What can hang from each mark:
W: B E Q U
U: A W
E: A W
B: A W
K: E
A: B Q U

Every row comes from one small tree of marks. The marks that hang from a mark follow it in brackets, in alphabetical order. Every link used is in the known rows. Which tree was each row made from?
In the rows, 128 means zero.
Known rows:
U(A(Q) W): [136  90 117 139 138 128 159 147 128 162  73 132 125 162 135  89 146 116
 130 170  77  71 147 170]
B(A(Q) W): [142  65 155 143 113 120 118 118 130 146 134 112 179 151 131  95 157 162
 135 132 152 100 105 126]
E(A W(Q)): [130 170 186 168 129 140 101 164 163 125 167 146 138 159 143 140 143 123
 105  85  91 193 135 126]
E(W(B Q)): [150 167 171 179 133 139 123 156 162 132 147 153 114 172 154  91 136 106
 106  98 140 155 126 156]
E(W(B(A) Q U)): [136 164 133 183 142 123 101 147 168 122 156 105 120 169 138  92 144  99
 122  80 169 166 123 143]
K(E(W(U))): [152 157  74 167 138 147 231 188 132 131 102 141 115 161 118  45 158 107
  96  78 133  97 139 139]
E(W(Q U(A(B)))): [131 163  70 154 154 148  76 158 151 115 152 113 118 159 138  83 142  90
 124  94 142 109 134 140]
K(E): [161 163 136 155 110 136 252 148 132 140 114 159 127 147 140  62 159 126
 110 106 130  76 141 140]
A(B Q U(W)): [137  77 123 139 150 134  52 151 105 158  96 145 142 159 108 121 136 186
 102 141 105  16 126 147]
W(E U): [149 144 113 132 137 123 197 132 132 135  97 105 126 136 152  71 171 103
 109  79 139 130 152 161]
K(E(A(Q U) W)): [152 126 136 160 139 155 155 187 129 148 109 172 129 162  90 145 147 146
  94 114  86 119 134 110]
K(E(A(Q))): [134 131 138 145 128 134 201 161 129 146 118 164 140 134 130 151 159 132
 106 124 129 148 162 128]
A(Q): [139 118 168 132 136 134 148 137 136 137  92 143 129 160 140 105 156 145
 106 125 138 122 155 164]
U(A(B Q)): [136 118  96 125 140 141 110 130 134 135 108 134 144 147 141 112 152 120
 131 143 140  68 152 148]
A(B(W) Q U): [149  65 140 134 133 140  44 125 106 144 134 135 159 149 117 111 141 187
 110 134 160  39  91 114]
E(A(B Q U) W): [135 116 125 144 158 157  19 170 134 132 124 152 155 158  94 174 139 168
  94 102  85  96 132 102]
W(B): [153 163 164 161 118 126 192 122 150 139 116 150 123 148 159  85 144 110
 110 107 129 104 139 147]
W(E Q): [157 145 189 142 123 127 158 129 139 137 146 126 130 139 173 103 164 115
 118  92 139 159 143 172]
B(W(E U(A(Q)))): [144  75  75 121 136 128 173 127 115 151 104  89 136 132 150  68 169  88
 132 140 145 131 127 155]
W(E): [163 143 151 134 117 127 191 128 132 141 108 133 145 137 158  85 170 120
 113  91  97 114 147 162]
E(A(B U(W(Q)))): [123 137 167 160 140 121  32 142 129 150 168 142 144 139 128 165 130 168
 113 112  79  87 115 108]
E(A W(B)): [140 168 139 174 122 136 149 158 163 138 132 156 143 152 139 128 138 102
 101  91  78 156 138 117]
E(A(B)): [127 160 132 140 123 128  99 130 144 128 150 143 172 130 144 150 147 141
 112  92 105 108 142 102]
K(E(A W)): [148 166 119 168 112 148 210 183 144 139 133 168 147 150 124 115 152 115
 101  86  67 128 139 111]
U(A W): [145 137 124 151 120 125 195 136 140 162  93 133 130 156 142  57 146 103
 135 150  43  47 135 151]
K(E(W(B(A(Q))))): [160 115  96 179 120 144 185 177 138 150 121 153 149 163 112 103 154 123
 119 113 163 107 135 141]

Write each row's tree:
[135 117 106 138 123 115 163 129 124 147 146  98 166 109 155 107 169 104
 111  88 113 171 116 112]
B(W(E(A) U))
[118 156 110 136 150 122  77 134 134 126 177 102 148 116 165 158 160 112
 114  67 160 192 153 131]
W(E(A(B)) Q U)
[124  76  92 127 144 127  65 161 103 161 118 130 187 124 140 184 156 150
 110 111  94 118 156 150]
U(W(E(A(B Q))))
[143 114 141 145 128 117 148 125 122 140 158  96 134 126 170  71 165 111
 117  92 182 174 105 152]
B(W(E Q U))
[152 102 177 142 133 129  95 120 139 142 109 120 137 165 105 121 158 169
 128 129 106  66 124 128]
B(A(Q U))
[133 124 156 156 130 112 125 129 134 130 164 105 123 146 157  60 149 122
 115 106 191 154  99 133]
B(W(Q U))
[165 106  69 128 104 136 142 109 115 148 152 115 181 113 162  72 160 103
 146 118 105  55 104 127]
U(A(B(W(E))))
[144 123 101 141 125 128 104 138 120 155 147 117 153 130 165 100 151 105
 144 124 103  72 134 169]
U(A(B) W(E Q))
[185 158 118 190 107 145 194 156 145 150 133 151 136 160 102  74 147 133
 120  99  96  44 102 110]
K(E(W(B(A(U)))))
[128 125 142 147 129 113 126 129 129 142 188  97 149 109 170 125 163 101
 119  90 150 218 112 120]
B(W(E(A) Q U))
[128 121 109 153 149 115 138 130 147 137 107 100 123 151 137 106 155 119
 124 116 193 147 145 151]
W(B(A(Q)) U)
[127  69 115 143 132 117 110 125 128 138 126  84 160 147 126  83 160 145
 131 122 179 122 105 124]
B(A(Q) W(U))
[153 156  88 128 135 128 218 121 140 138  96  96 118 129 159  56 174  64
 131 110 104 122 152 161]
W(E U(A))
[160 112 180 144 109 121 148 120 123 147 170 120 154 131 174  85 158 128
 123 103 151 152 107 150]
B(W(E Q))
[128 119 152 148 144 148 103 170 146 135 107 152 150 167 118 154 148 134
  98 109  87 169 154 133]
E(A(Q) W)
[152 162 147 150 113 116 190 124 146 149 139 136 148 118 169 144 158  91
 111  95  95 171 152 137]
W(B E(A))
[132 108  77 142 131 122 104 124 119 129 143 111 161 131 142  66 149 139
 113  97 176  68 101 112]
A(B(W(U)))
[145 129 161 166 146 146  93 161 148 147 115 161 124 162 107 159 133 135
  91 123  86 138 130 121]
E(A(Q U) W(B))
[138 142 181 176 133 110 135 143 140 158 136 146 115 158 166  94 134 116
 115 127 138 124 129 165]
U(W(B Q))
[158 152 177 138 121 128 152 124 137 148 129 130 144 125 136 137 161 131
 108  93  43 119 131 119]
W(E(A(U)))
[169 107 149 145 130 122 131 116 133 159 117 116 143 138 128 130 163 137
 131 120 129 103 131 154]
W(B(A(Q U)) E)
[141 108  89 144 145 115 156 128 135 144 106  88 139 135 147 118 172 100
 126 105 183 156 154 168]
W(B(A(Q)) E U)
[141 127 126 141 137 144 121 156 114 146 132 162 148 132 108 171 148 166
 103 119 136  80 136  99]
K(E(A(B Q U)))
